What can hang from each mark:
q825: q257 q790
q553: q919
q257: q553
q790: q825
q919: q206 q553 q825
q206: q712 q919
q712: q206 q825

Each row was made from one small tree. The marks that hang from a mark follow it in brackets, in the order of their numbers. Every link used is in the known rows. Write each row's tree.
Known rows:
q712[q206[q919[q553]] q825[q790]]: -23.0, 25.0, -11.4, 7.6, -28.9, 7.0, 3.6, -6.0, -13.1, -21.9, -17.6, 7.2, -14.3, -28.6, 15.5, -23.8, -16.9, -1.1, -11.0, -6.7, 1.2, 14.5
q790[q825[q257]]: -14.5, -1.0, -6.9, 11.4, -7.3, -5.7, 25.0, 19.2, 0.7, -28.3, -29.7, 8.7, -0.7, -32.4, 36.6, 4.0, -15.9, -0.5, -24.1, -13.0, -3.4, 2.3
q919[q206 q553 q825]: -5.6, 6.9, -18.4, -7.2, -32.6, 18.2, 4.3, 17.8, -5.6, -9.1, -0.8, -7.5, -13.1, -25.9, 26.2, 22.3, -34.0, -21.4, -10.5, -4.2, -13.5, 6.2
q553[q919[q825[q257]]]: -16.7, 3.9, -15.3, 3.5, 2.6, 3.4, 18.4, -8.1, -20.0, -7.5, -28.7, -1.1, -7.1, -10.0, 40.4, 11.0, -24.4, -11.1, -18.4, -7.5, -11.7, -3.2
q790[q825[q257[q553[q919]]]]: -13.1, 6.2, -2.5, 9.8, -1.8, -16.1, 24.8, 15.5, -7.8, -14.6, -40.3, 17.0, -4.4, -30.3, 28.4, -1.7, -23.7, 1.4, -40.8, -17.0, 1.2, 4.2
q825[q257[q553[q919[q206]]] q790]: -8.2, -4.0, -0.7, -5.3, -13.5, -18.8, 9.2, -7.3, 0.6, -13.3, -24.7, 3.0, -7.0, -19.7, 21.4, 6.6, -15.0, -6.5, -28.0, -6.1, -4.0, 4.0
q553[q919[q206[q712] q825[q257]]]: -17.9, 2.8, -14.6, -3.0, -30.3, -5.2, 7.5, -6.7, -10.9, -20.2, -35.2, 18.8, -5.7, -2.3, 36.8, 20.7, -21.3, -21.0, -24.2, 10.0, -12.1, 4.9
q206[q712]: -18.8, 2.2, -5.5, 13.4, -13.7, 0.4, 11.0, 14.3, -2.8, -30.1, -24.7, 16.9, -7.5, -26.2, 42.7, 14.0, -10.9, -6.6, -14.3, -4.7, -19.3, 1.9
q257[q553]: -9.0, 0.3, -2.2, 2.3, 0.3, 2.0, 11.8, 26.4, -1.8, -7.2, -15.6, 1.5, -13.0, -38.9, 32.5, 5.2, -18.1, -7.4, -18.0, -15.0, -13.2, 0.8
q712[q825[q257[q553] q790]]: -13.4, -2.7, 8.1, -3.4, -9.3, -7.6, 17.0, 4.0, -14.4, -33.1, -28.0, -6.4, -5.4, -30.7, 17.1, -15.9, -1.5, 6.8, -9.2, 0.6, 0.4, -1.0
q257[q553[q919]]: -19.0, 5.2, -3.4, 9.8, 2.4, -4.0, 13.9, 14.9, -6.5, 3.2, -24.1, 11.9, -11.5, -28.8, 32.3, 7.2, -23.6, -8.2, -30.9, -17.2, -13.6, 0.9
q919[q206 q825[q257[q553] q790]]: 3.2, -9.0, -3.4, -24.1, -26.1, -3.1, 6.1, 0.3, -4.1, -11.7, -9.6, 1.5, -9.2, -25.5, 17.4, -2.4, -17.2, -5.8, -4.7, 0.3, -5.5, -1.1
q553[q919[q206 q825[q257 q790]]]: -16.6, -3.9, -14.0, -6.0, -22.3, -5.1, 10.8, -17.6, -9.7, -2.4, -19.5, 4.6, -2.9, -5.7, 28.2, 10.8, -18.5, -9.6, -13.9, -3.4, -10.1, -5.5
q257[q553[q919[q825]]]: -14.6, 8.3, -9.5, -0.8, -1.1, 6.5, 13.5, 9.7, -14.8, 11.9, -16.3, 12.4, -12.2, -23.4, 29.0, 4.4, -29.1, -10.3, -22.8, -15.1, -14.8, -5.4
q825[q257[q553[q919]] q790]: -8.6, -0.8, 0.3, 1.3, 7.0, -14.4, 18.1, -11.7, -12.2, -14.1, -28.8, -0.8, -8.6, -23.0, 23.1, -3.8, -15.3, 4.1, -19.5, -6.1, -6.3, -0.4
q825[q257 q790]: -10.1, -9.7, -5.3, 2.8, 2.9, -5.1, 15.6, -9.4, -3.5, -29.8, -17.7, -12.5, -5.1, -24.1, 33.6, 0.6, -6.5, 2.7, -2.7, -3.1, -11.8, -3.7
q790[q825]: -21.2, 3.1, -8.8, 17.5, -13.5, -1.1, 22.2, 30.3, 5.7, -13.1, -16.6, 20.9, -0.6, -38.0, 35.0, 7.4, -17.5, -0.8, -26.0, -25.9, -10.4, -0.9
q206[q712[q825] q919]: -36.0, 16.0, -2.9, 17.2, -32.0, -0.8, -0.7, 7.6, -13.6, -37.2, -37.3, 35.1, -2.8, -24.5, 34.0, -8.1, -22.6, -16.4, -19.4, -8.9, -8.2, 6.9
q206[q919[q553 q825[q257]]]: -2.2, 11.3, -18.7, -5.1, -7.4, 14.9, 0.8, -10.0, -23.3, -26.4, -20.5, -3.3, -12.8, -24.1, 28.0, -1.2, -54.4, -19.5, -6.9, 0.5, -5.7, 8.5
q712[q825]: -33.9, 3.7, -5.3, 13.2, -12.3, 5.9, 17.3, 21.8, -6.7, -20.3, -23.6, 2.3, -4.5, -29.8, 35.7, 3.9, -6.1, -10.2, -15.8, -14.3, -11.2, -0.9
q825[q257]: -11.2, -4.9, -8.8, 5.8, 6.6, -0.2, 15.3, 6.3, -6.3, -30.0, -25.4, -9.5, -8.0, -25.7, 44.3, 11.9, -14.1, -10.1, -14.8, -5.6, -10.6, 3.7
q257[q553[q919[q206 q825]]]: -15.3, 6.2, -11.8, -6.1, -25.7, 2.6, 7.8, 17.1, -6.0, 14.9, -13.8, 17.2, -10.9, -20.2, 26.6, 17.4, -31.9, -21.0, -29.9, -14.0, -11.7, 0.2

Write each row's tree:
-28.6, 16.9, -12.4, 1.7, -15.3, -0.1, 10.8, -0.8, -11.8, -25.7, -39.3, 7.5, -11.6, -25.9, 38.9, -18.8, -6.7, -11.0, -24.4, -9.8, 6.0, 16.8 | q712[q206[q919] q825[q257]]
-9.7, 17.0, -19.2, 2.0, -14.5, 18.6, -3.5, 2.5, -18.8, -12.1, -9.7, 10.0, -11.5, -28.7, 26.2, 0.2, -57.0, -22.1, -6.9, -9.1, -13.3, 5.7 | q206[q919[q553 q825]]
-4.3, 15.3, -11.7, 1.5, -29.7, 8.2, -5.7, -19.4, -22.1, -28.2, -12.2, 30.5, -8.3, -22.0, 14.7, -12.1, -46.9, -3.9, 2.9, 2.0, -15.7, 2.6 | q206[q712 q919[q553 q825[q790]]]
-24.8, 4.9, -17.2, 2.8, -25.7, 6.1, 10.1, 11.7, -4.3, 10.2, -13.3, 12.6, -6.2, -13.8, 36.0, 24.1, -27.5, -21.5, -25.1, -14.9, -15.6, -3.5 | q553[q919[q206 q825]]
-31.9, 6.6, -1.0, 8.3, -47.0, -3.1, 6.7, 22.6, -0.2, -36.0, -30.4, 20.2, -3.9, -21.7, 33.8, 16.1, -0.6, -15.9, -22.2, -3.4, -8.5, 6.9 | q919[q206[q712[q825]]]
-14.4, 0.9, 6.9, -6.9, -38.3, -13.5, 9.0, 20.3, -6.0, -44.4, -43.5, 12.1, -8.1, -23.9, 25.3, 2.6, -3.2, -11.7, -26.7, 11.9, 1.8, 14.6 | q919[q206[q712[q825[q257[q553]]]]]
-23.2, 0.2, -15.1, -0.1, -30.3, 0.2, 7.6, -3.3, -4.1, 13.2, -7.5, 19.0, -3.8, -10.8, 26.0, 14.2, -20.3, -10.4, -13.1, -14.7, -15.4, -9.5 | q553[q919[q206 q825[q790]]]
-4.3, -1.2, 0.0, 1.0, -6.7, -10.0, 22.3, 24.4, -1.0, -25.1, -30.7, 11.2, -5.1, -41.2, 27.1, -4.6, -20.0, 1.8, -29.5, -14.6, 1.8, 4.6 | q790[q825[q257[q553]]]
-29.7, 3.2, 1.8, 12.8, -29.9, -2.8, 11.9, 2.3, -9.9, -37.0, -26.7, 21.9, -2.4, -20.4, 22.7, -7.6, 5.1, 5.4, -4.5, 1.6, -12.2, -4.6 | q206[q712[q825[q790]]]
2.6, 1.2, -18.8, -12.3, -24.9, 12.4, 6.2, 5.6, -6.2, -24.0, -13.5, -20.0, -13.5, -19.5, 27.8, 21.5, -32.4, -23.2, -9.7, 10.8, -8.2, 10.7 | q919[q206 q553 q825[q257]]
-13.0, 4.1, -6.0, -1.5, -4.7, 2.4, 12.6, -1.9, -15.5, 13.5, -8.6, 17.6, -8.4, -21.8, 17.5, -5.8, -25.7, 3.3, -8.7, -11.9, -14.7, -13.0 | q257[q553[q919[q825[q790]]]]
-11.0, 5.1, 0.7, -11.6, -10.7, -7.5, 19.5, 0.3, -8.4, -20.4, -30.7, -6.1, -13.6, -28.9, 17.3, -26.9, 14.1, 9.1, -12.1, 2.6, 6.5, 9.4 | q712[q206 q825[q257[q553] q790]]
-23.2, 20.1, -1.9, 15.3, -35.2, 0.1, -4.0, -9.3, -20.0, -47.3, -27.3, 26.9, -5.1, -27.5, 11.5, -17.3, -26.8, -3.6, -5.8, 0.9, -5.9, 7.0 | q206[q712[q825[q790]] q919[q553]]
-13.7, 1.5, -5.3, 2.0, -26.2, -19.2, 18.8, 22.0, 3.4, -13.3, -34.5, 21.5, -3.9, -28.0, 26.9, 11.3, -24.2, -9.8, -48.6, -16.7, 3.4, 9.0 | q790[q825[q257[q553[q919[q206]]]]]
4.2, -7.5, -3.8, -16.5, -1.2, 2.2, 13.1, -7.7, -13.9, -12.9, -12.1, -5.2, -8.8, -28.3, 18.1, -10.9, -16.7, 2.8, 0.2, 0.4, -7.6, -4.7 | q919[q825[q257[q553] q790]]
-24.2, 10.0, -13.4, 3.5, -37.1, -0.7, 4.5, 6.5, -5.6, -5.6, -22.9, 31.8, -6.6, -6.4, 36.3, 22.5, -22.9, -19.8, -25.4, -3.3, -18.0, -1.1 | q553[q919[q206[q712] q825]]
-6.0, 7.8, -9.1, 6.5, -35.7, 1.5, 0.3, 18.2, 1.0, -37.0, -17.6, 9.4, -13.2, -24.7, 29.5, 27.7, -25.7, -17.2, -19.4, 9.5, -14.8, 15.0 | q919[q206[q712] q553]
5.7, 0.0, -12.8, -7.0, -6.2, 11.1, 12.9, -16.8, -18.5, -26.0, -7.3, -17.9, -10.3, -17.7, 18.7, -1.3, -26.4, 0.2, 10.6, 9.4, -10.5, -0.8 | q919[q553 q825[q257 q790]]
-1.1, 0.9, -6.4, -16.0, -11.0, -2.3, -1.2, -17.1, -17.1, -16.1, -15.9, 13.2, -7.2, -28.3, 17.6, -22.7, -37.0, -4.3, -3.2, -9.7, -2.8, -2.1 | q206[q919[q825[q257[q553] q790]]]
-14.8, 0.0, -11.8, 0.3, -0.1, -0.4, 18.7, -22.9, -18.1, -5.6, -23.7, -0.6, -2.9, -8.6, 29.6, -2.0, -17.6, -2.0, -7.9, -3.1, -12.4, -10.7 | q553[q919[q825[q257 q790]]]
-11.6, -1.1, -4.1, -2.4, -11.3, -14.4, 10.2, 9.9, -0.1, -14.5, -32.5, -0.1, -10.9, -21.1, 32.0, 16.9, -22.2, -17.3, -39.6, -5.7, -3.4, 9.9 | q825[q257[q553[q919[q206]]]]
-13.8, 1.4, -11.9, -4.5, -40.6, 6.0, 2.4, 13.9, -1.3, -15.5, -14.4, 24.0, -6.6, -17.2, 35.1, 19.2, -17.2, -17.5, -13.2, -1.6, -17.9, 1.0 | q919[q206[q712] q825]
-1.6, 21.6, -26.2, -10.5, -11.7, 14.9, 3.9, -10.8, -15.0, -15.5, -20.9, -2.5, -22.2, -21.2, 30.2, -10.1, -37.9, -15.3, -11.7, 1.2, 0.2, 19.2 | q712[q206[q919[q553 q825[q257]]]]
-33.8, 15.6, -10.8, 8.4, -26.0, -0.8, 6.2, -3.5, -8.1, -11.6, -21.0, 19.5, -9.1, -27.9, 26.1, -27.9, -3.0, 0.6, -13.0, -19.9, -0.8, 7.6 | q712[q206[q919] q825[q790]]
-24.0, -3.4, 0.2, 5.2, -9.3, -4.4, 21.1, -1.1, -13.1, -38.4, -27.4, -11.2, -1.6, -21.1, 25.2, -7.0, 3.7, 4.4, -4.4, -0.7, -4.9, -2.4 | q712[q825[q257 q790]]
-41.1, 12.9, -3.5, 15.6, -44.7, -8.3, 11.1, 17.0, -8.1, -23.2, -38.5, 28.6, -3.9, -11.8, 34.3, 18.8, -4.3, -15.9, -35.1, -5.0, -9.3, 5.2 | q553[q919[q206[q712[q825]]]]
-3.6, 7.9, -15.1, -3.5, -42.9, 11.8, 0.7, 12.6, -8.9, -23.3, -10.4, 11.4, -13.6, -18.4, 24.4, 23.5, -31.5, -19.7, -7.4, 10.2, -15.6, 9.1 | q919[q206[q712] q553 q825]
0.1, 7.6, -14.1, -6.7, -13.8, 7.5, -0.7, -23.3, -20.6, -28.8, -13.0, -0.9, -8.9, -23.5, 18.6, -14.3, -45.6, -8.6, 3.9, 2.8, -7.2, 1.7 | q206[q919[q553 q825[q257 q790]]]
-0.5, -9.9, 2.4, -5.7, 5.1, -8.7, 12.6, -0.3, -5.6, -27.2, -18.7, -7.2, -9.8, -33.0, 23.7, -7.7, -9.2, 4.9, -6.0, -2.4, -6.4, 1.9 | q825[q257[q553] q790]
-22.2, 15.1, -3.5, -0.9, -3.7, -6.3, 25.4, 5.4, -14.0, -7.5, -45.2, 1.4, -17.8, -20.6, 28.9, -12.4, 2.3, -2.1, -35.2, -4.1, 7.5, 13.7 | q712[q206 q825[q257[q553[q919]]]]
-18.6, 5.8, -13.6, 0.5, -18.9, 7.4, -1.0, -6.7, -13.5, -2.5, -5.2, 22.1, -3.6, -25.1, 27.4, -11.2, -35.1, -7.7, -0.2, -19.3, -15.5, -7.1 | q206[q919[q825[q790]]]
-11.1, 16.4, -9.5, 14.3, -20.4, 4.0, -5.2, 3.1, -12.0, -39.0, -24.7, 24.5, -12.5, -28.5, 31.1, 4.5, -45.4, -16.3, -15.5, -2.2, -13.3, 14.8 | q206[q712 q919[q553]]
-30.1, 12.5, -9.0, 5.1, -21.0, 2.5, 18.3, 4.2, -4.0, -7.8, -17.2, 1.8, -9.7, -27.1, 26.2, -13.1, 16.6, 10.2, -8.6, -9.4, -3.8, 1.4 | q712[q206 q825[q790]]
-27.0, 6.0, -8.0, 15.3, -30.6, -9.7, 5.8, 10.7, 2.1, -17.0, -30.3, 30.8, -6.4, -11.7, 41.0, 27.9, -16.0, -18.5, -35.3, -8.0, -16.7, 6.4 | q553[q919[q206[q712]]]
0.9, -1.1, -5.0, -14.9, 0.9, 5.1, 15.4, 11.2, -15.2, -13.2, -19.6, -4.8, -12.0, -28.5, 29.3, 0.0, -22.5, -7.2, -10.2, -2.3, -8.0, 0.1 | q919[q825[q257[q553]]]
2.4, 3.1, -15.5, -6.6, -2.6, 15.2, 14.3, -1.3, -19.6, -26.6, -16.1, -21.6, -13.8, -22.1, 29.9, 9.4, -32.6, -10.2, -1.3, 8.1, -10.4, 4.6 | q919[q553 q825[q257]]
-13.3, 9.7, -8.6, -6.8, -36.0, -3.2, 3.6, 9.8, -5.9, -0.9, -23.4, 32.8, -10.8, -14.3, 25.4, 12.9, -26.1, -16.6, -28.2, -1.5, -13.7, 3.9 | q257[q553[q919[q206[q712] q825]]]
-17.6, 4.3, -5.5, 4.3, -20.0, -8.0, 7.4, 21.2, 4.6, 3.0, -22.4, 12.8, -11.2, -27.2, 32.6, 20.2, -25.1, -17.4, -39.2, -15.5, -12.2, 4.6 | q257[q553[q919[q206]]]
-2.6, 5.0, -7.5, -14.6, -4.4, 2.7, 0.3, 0.1, -18.8, -12.5, -24.0, 14.3, -12.0, -31.0, 29.4, -13.7, -42.5, -16.0, -15.3, -8.5, -3.4, 5.0 | q206[q919[q825[q257[q553]]]]
-18.8, 8.9, -0.4, 5.3, -53.8, -2.4, 2.7, 8.1, -6.3, -42.9, -20.2, 12.1, -6.1, -21.4, 11.1, 6.6, -9.2, -3.9, -8.9, 10.7, -6.7, 8.1 | q919[q206[q712[q825[q790]]] q553]
-24.1, 5.3, -11.3, 7.2, -8.5, 5.1, 14.7, -9.2, -15.1, 10.0, -8.7, 14.6, -3.8, -11.4, 27.5, 0.6, -21.2, -1.1, -7.9, -13.4, -18.8, -14.8 | q553[q919[q825[q790]]]
-18.3, 1.5, -16.8, -3.2, -20.2, -0.3, 12.5, -1.0, -8.2, -3.5, -24.7, 1.5, -6.0, -8.6, 39.8, 23.6, -24.8, -22.7, -24.8, -1.7, -9.7, 1.7 | q553[q919[q206 q825[q257]]]
-13.8, 8.2, -3.8, 2.3, -41.7, -2.7, 8.4, 8.0, -12.0, -59.0, -39.7, -3.8, -8.8, -19.2, 23.9, 15.9, -12.5, -16.0, -20.3, 21.5, -1.1, 19.0 | q919[q206[q712[q825[q257]]] q553]
